What can hang from each mark
V: G L
E: P U
L: V
G: P
P: G L V
A: L P
Z: A
U: E

Every row comes from one small tree of marks. The marks that hang from a mark follow it in brackets, in alphabetical order. Every link used is in the known rows. Which tree was each row made from?
Known rows
Z{A{P{V{L}}}}: [  1   8  -1 -12  10  82 -37  27  -2  16  -5  14 -26   4  14   6 -42   3
  15  -5  -3]
V{G L}: [ 10 -13  14 -26   2   7  -7   0  -9  -2  -9   7 -51   2 -16  -3 -30  10
  13   6   0]
Z{A{L{V} P{G}}}: [ -6  27  30  -4  15 112  -3  51  -6  22 -18   3  -7  25   4 -30 -16  -5
   7 -39  -1]
G{P{V{L}}}: [ -1  11  -1 -11  23  47 -25  32 -17  23  -4   8 -21  -3 -15  -2 -29  12
  10 -10  -3]
U{E{P}}: [ -5  24 -38  10   9  -7  24  14   4 -17   0  22   9  -6  -8   2   4   7
   3 -44  -1]
U{E{P{L V{G}}}}: [-15   3 -11  17  -6  34  18  47  -7  15   1  34 -38  15  -7 -32 -33  15
 -10 -40   5]
Z{A{L P}}: [  5  24  14 -21  26  80  -5   5   1   7  -5   6  -5   7  19  21  -9 -12
  23  -4  -1]
V{G{P}}: [  4  -6  16 -36  19   5   9  17  -6  10   8  -7 -22 -15 -24 -10 -14   7
  22  22   3]
A{L{V} P{G}}: [ -7  26  21   9  25 114  10  51 -19  35 -20   9 -13  31  -3 -22   5  -8
  14 -63  -4]
P{V{L}}: [ -1  -5  -2   7  -1  38 -28  18 -13  15 -10  13 -25  14   2   2 -30   8
  -4 -23  -2]
Z{A{L P{V}}}: [ -1   9   8  -5  18 111 -26  22  -5  28  -7   9  -7  24  29  15 -22  -9
  10 -21   1]
Z{A}: [  2   1  11 -12  -8  -2 -12   3  13 -13   2  -4   6  -7   5  -4 -20   5
  -6  20   4]
P{L}: [ -9  17  17  11  -6  12   8  13  -4  13   3  14 -19  -3  -1 -20 -13   4
  -2  15   0]
L{V{G}}: [ -4 -18  16 -11  -6   4  17  28  -1  16  -4 -10  -6   2 -15 -35   1   7
  -7 -12   2]
Z{A{P{V{G}}}}: [  1 -24  12 -21   2  73 -17  26   2  21   4   0 -28  12  13 -10 -38   0
   9   9   5]
U{E}: [ -2   0 -43  20  -1  -6   5  28  -1 -21  -5   6  -3 -17 -16  15   4   8
   1 -13  -6]
E{P{G L V} U}: [-29  24  33  15 -15  77  12  32 -17  48   0  45 -19  51  12 -75 -40  13
 -12 -79   9]
Z{A{P{G L V}}}: [-14  13  26  18  -8 112 -23  65  -7  30  -3  22 -42  25  10 -43 -54   1
  -2  -1   4]
V{G{P} L}: [ 10   5  17 -45  25  13  -2  14 -13   8  -1   3 -45 -18 -32  -5 -30  14
  31  16   0]
A{P}: [ 0 14 -9 -6 18 44  5  8 -2 13  3  7 -7 -4  6 14 10 -9 24 -8 -4]

Write each row's tree
[-33  45  41   5 -10  49  43  39 -10  45  -3  38   3  31  -4 -95 -15  15
 -11 -83   5]  E{P{G L{V}} U}
[-15  23  22 -11  -3  31  22  -1  -8  20   0  30   0  36   5 -50 -15   9
   6 -78   8]  E{P{G} U}
[-24  44 -17  26   2  12  42  57   2  10  -2  30  11 -11 -16 -42   5  12
 -14 -50  -3]  U{E{P{L{V}}}}
[-15  -1  24  37 -20  72 -16  55 -19  29  -8  18 -42  35  -1 -49 -42   8
 -19 -15   5]  P{G L V}
[  0   7  19 -18  28  82  22  29 -12  36 -12   2 -18  17  -2 -10  10  -9
  22 -35  -3]  A{L{V{G}} P}
[ -4  18  14   7   4  67 -20  25 -16  20 -14  31 -36  47   0 -34 -48   9
  -3 -73   6]  E{P{G V{L}}}
[  1   6  32 -32  19  83  10  34   1  24  -9  -2 -11   8   5 -15 -11  -4
  15 -15   0]  Z{A{L{V{G}} P}}
[-11   9 -40  24   4  25   4  30  -2   4  -2  23   8  12   3  -4  -8   8
 -14 -65   1]  U{E{P{V}}}
[-19   9   5  -5  -3  38  11  -7  -6  39   6  27  22  34  24 -32  -9   8
  -8 -80   7]  E{P{V} U}
[-19  36  11  11  13  62  23  49  -4  39  -1  15  -4  -8  -1 -34  12  -4
   7 -10  -8]  A{P{L{V}}}
[-27  23  43 -22  -8  19  54  19  -3  49   6  31  -2  15  -2 -82  -7  15
  -3 -61   6]  E{P{L{V{G}}} U}
[ -2   9  -4   8  26 114 -13  21 -17  40  -9  12 -12  30  23  22  -2 -13
  14 -48  -4]  A{L P{V}}
[ -6  15 -26  28   2  60 -15  55 -18  -2 -18  38 -39  30 -15 -20 -45  18
  -4 -87   0]  U{E{P{G V{L}}}}
[-22  43  39  17  -4  44  28  50  -6  30  -6  26 -10  26 -11 -81 -19   7
 -15 -56   5]  E{P{G L{V}}}
[ -9 -21  24   8 -16  42  -5  33 -11  32   0  12 -47  19   1 -37 -36  10
 -12   7   6]  P{L V{G}}
[ -4  11  33 -25  11  18  17  30  -9  20  10   5 -43 -17 -27 -31 -24  11
  18  38   3]  V{G{P{L}}}
[-14  14  12   7  -1  86 -16  39   1  29   5  18 -21   4  19 -20 -35  -1
   1  15   1]  Z{A{P{L V}}}
[ -6  23 -22  21   2  18  16  36  -5 -19  -7  24 -15  14 -17 -18 -15  10
   1 -63   2]  U{E{P{G}}}
[ -8  32  22  -8   4  54   3  23   6  10   7  17 -20 -13  10 -14 -23  -2
  15  34  -1]  Z{A{P{L}}}
[-19  20  32  28 -14  45  12  64 -11  23 -11  11 -20  16 -17 -69 -18   9
 -17 -18   1]  P{G L{V}}
[  2 -14  10 -11  24 111  -8  20 -19  40  -8   8 -38  35  16  13 -13  -9
  20 -34   1]  A{L P{V{G}}}
[ -16   16   17   -3   -5   70   -6   15  -20   34  -11   43  -23   51
    7  -49  -45   17    1 -101    5]  E{P{G V{L}} U}
[ -5  14  26  -8   3  42   0  24   5  10 -12  -5  22   9   7 -19  -6   1
 -16 -19   1]  Z{A{L{V}}}
[-19  39  20  -1  12  24  20  56  -6  33   4   3   7 -23 -24 -47   1   9
  -3   8  -3]  G{P{L{V}}}
[ -2  -7   9  18  -7  68 -37  40 -21  13 -19  15 -47  35  -7 -24 -49  10
  -6 -41   1]  P{G V{L}}
